Each row comes from the steps of one path. Every step used is in the known rows, and no mark comes twice. Write the path behind each row, first mark first.
Known rows
vozo/doni/fozof: [ -3   7  -8  -8 -15 -26  13 -24  12   1 -12  25  -6  26 -23  -9  -4  17
  25 -14  -6  35  16]
pama/dolik: [ 19  15 -22   3 -10 -13  -9  16  -1 -39  20  36  -2  -1  -4  -1 -12   0
   6   9  -4   1   1]
dolik/kulit/fozof/doni/vozo: [-11   2  18   0  20   4  -2 -15  39  32  -4   9  -6   4  -5 -13   2   1
  -7 -20  -1  -4 -11]
biso/vozo/kulit: [ 12   7 -11  25  -4  -5  18 -13   0  13 -17  -6 -40  -6  22  15 -14 -29
  -3 -50  12 -14  -2]
pama/fozof/doni/vozo/kulit/dolik: [-10   6  19 -10  -3 -11  -3   6  33   1  11 -36   0   2  -7   8  21   9
   0   6   7  26  -8]
dolik/kulit/vozo: [ 15   2  -3   5  10  19  13   6 -10  20  -2   9 -34 -13  25   3 -18 -21
 -17   2   3 -34  -7]
rivir/dolik/pama/vozo: [ -2   1 -13  -7  -1  12  -4   3 -44 -31   8 -17   5 -18  -1  -2 -14 -15
 -17   3   0  -4  -1]
fozof/doni/vozo: [ -2  20  -8  -7  14 -10   9 -25  45   3   2 -17 -32  -1 -20 -17  -7  -6
 -11 -40  -8   6  -2]
rivir/dolik/kulit: [ 23  21 -10   4 -16   0 -15  19  15  -5   5  50   4 -16  17   0   0 -13
  12  19   3 -25   0]
rivir/dolik: [ 20  30  -8  -3 -24 -11 -19  -8   7 -31  10  41   5 -14  -2  -6  -6  -7
  17 -16  -5  -3   5]
dolik/pama: [ 18  -1 -20   3  -5  -2   1  -6 -14  -2  -9  39   0   2  -6   3 -19 -17
 -23 -32  -8 -24   5]
pama/fozof/doni/vozo: [ -2  16   9 -18   6 -26  16 -21  19   0  -2 -20 -15   7 -41 -11   4   3
  -5 -46  -2  35   1]
rivir/dolik/pama/vozo/kulit/fozof/doni: [ -8 -14  17   0  13  35  -8   6 -24 -12 -13 -61  29 -14   0  -7  26   3
   0  19   5  11 -12]
kulit/vozo/doni: [ -1   2  -5  -8  -1   6  30 -13 -22 -10   2 -29 -38  -7   1 -16 -15   8
  -9   4  -4   5  -2]
pama/fozof: [ 27  11   6  -8 -19 -24   5 -12 -18 -15  -8  42   4   4 -26   7  -3  -7
   8 -54  -2  17   8]
rivir/dolik/kove: [ 12  30 -28  -3 -31 -15 -23  -4  34 -24  16  29  -7 -18  -3   0 -13  -7
  -3  23 -10 -16  -2]
kulit/dolik: [ 20   9  -5   0 -16  -4 -30  -5   9 -23  24  64   7  -9   7   7 -15  -3
   5  -6 -10 -10   1]
kove/dolik/pama/fozof/doni/vozo/kulit: [-33  -9  15   1   1 -15   9  18   3  21  -1 -44  17  14  10  11  18  12
   4  13  11  -3   9]
doni/fozof: [ 11  17  -5  -4 -10 -24  -8 -33  15   6 -11  55  -1  21 -17   2 -12  -6
  22 -50  -6  17  16]
doni/vozo/kulit: [ -3  21   0   6 -12 -12  17 -13  37  14  -9 -25 -39   0  17  10  -9 -24
 -15 -51   9 -23  -4]
kove/dolik/pama/fozof/doni: [  0 -14   4  -2   1 -12 -11  16 -25  -4   4  26  43  10 -12   2  13  19
  21  16  -6   7  19]

Which path is each row?
[-26   9   3 -12  -4   1  11   7  -6  13   3 -15 -10   6  11 -13   2  21
  23  69   7  22   3] | rivir/dolik/kulit/vozo/doni/fozof
[-38 -12  10   4   0  -3   9  12 -11  32  11   7  -4  17  38   0  -7  29
  38  71   6  -2  18] | kove/dolik/kulit/vozo/doni/fozof
[-19  -6  -7   1  11  12  -8  12  36  14  11 -38  -3   0  13   4   7   0
 -32  27   1 -16 -12] | fozof/doni/vozo/kulit/dolik/pama
[ 22   4  15  -1   7   4 -15 -29  16  -5 -10  35  14   1 -26 -16   9   7
  18 -42 -14  15  -1] | kulit/fozof/doni
[-47 -29  -3  -2   1 -10   9   1 -44  -1   7 -15  17  23   8   1 -12  27
  22  39   0  18  23] | kove/dolik/pama/vozo/doni/fozof
[ -2 -21 -11  -3   7  18 -16   6 -41 -23  22   6   9 -13   8  10 -23 -11
 -31  12  -6 -13  -6] | kulit/dolik/pama/vozo
[ 12 -12  22   7  18  29   7 -13  -2  -1 -22 -51  -3  -9  -5  -3  21  -5
   8 -28   3  12 -11] | pama/vozo/kulit/fozof/doni
[ 12 -15  -1 -13   4   0 -20  13 -18 -15  11  28  40   4 -30   1  12  16
  -7  24 -10  23   0] | kulit/dolik/pama/fozof/doni
[ 19  -3  15   9  -6   4 -12  -7   2  17 -10  70  12   1   9   4  -4  -9
   6 -28  -1 -23  -4] | dolik/kulit/fozof
[  1  -8  -6   1   6  17  34  15 -14  15  -3 -20 -39  -9  20 -10 -10   2
 -15  39   4 -17  -8] | dolik/kulit/vozo/doni
[-17  -7  -2  -5   8   2  28  -2  -6  33 -10 -10 -27  16   7  -7  -7  12
   6  36   5  13   3] | dolik/kulit/vozo/doni/fozof
[  1  18  -4   4   8  -1  18 -10  57  17 -12 -52 -38  -1   1  -5  10 -12
 -10 -29   4  -7  -6] | fozof/doni/vozo/kulit
[-21 -35  24  15  17  30 -10  10 -29   7  -6 -40  33  -2  27   6  19  10
  15  21   4 -14   3] | kove/dolik/pama/vozo/kulit/fozof/doni
[-31  -4  28   8  13  -3 -21  -2  35  31  17  26  16   5  25  -6   3  17
  25  13   0 -18   3] | kove/dolik/kulit/fozof/doni/vozo
[-12  -4   4  -8   8  -9  28   5   9  22 -21 -61  -6  13 -21   5  17  -4
 -29 -20   9  12  -5] | dolik/pama/fozof/doni/vozo/kulit
[  0  -2  -9   4  -7  21   5  19 -31 -18  -7 -52   0 -18  20  10   2 -21
 -16  13  11 -18  -6] | rivir/dolik/pama/vozo/kulit
[ -3  -7  -9  12 -13  -8 -18   7 -20  -3  12  56  23   4  24  10 -17  -1
   9   2  -7 -39  18] | kove/dolik/pama
[ 10  -4   3  11  -4  -1 -20  26  -7 -11  13  61  24   3  10   4  -3   7
  11  29   2  -8  -9] | pama/dolik/kulit/fozof
[-13  -1  -1 -18  13 -19  18 -11  -3   8  -6 -27  -1  13 -41  -7   0   2
 -29 -30  -3  24   0] | dolik/pama/fozof/doni/vozo
[ 11  14 -43   5 -18 -16 -13  19  24 -31  25  24 -13  -4  -5   5 -20   1
 -15  48  -9 -12  -5] | pama/dolik/kove
[ 12   6  -3 -17  -4  -7  -9  10 -20 -23  -2   4  38  -1 -39 -10  21  12
   5  14  -5  32   5] | rivir/dolik/pama/fozof/doni
[  1 -29  12   7  24  37   9  -3 -23   8 -26 -56  11  -3  -4  -1  18  -6
 -17 -13   3   0 -11] | dolik/pama/vozo/kulit/fozof/doni
[ 10  -7   3   8  -6  21  -8  11  -7 -18  12 -23 -10 -20  29  19  -2 -16
  -5   7   7 -14 -10] | pama/vozo/kulit/dolik
[  3  -5  15  21  16   8   5 -27   7  18 -22 -15 -12  -1   1  -2  10  -5
  14 -43   6  14  -8] | biso/vozo/kulit/fozof/doni
[ 13 -19   4  -3  -1   9 -10  30  -7  -2  -4  -7  35   3  -9  13  30  10
  -7  35   2  11  -4] | vozo/kulit/dolik/pama/fozof/doni
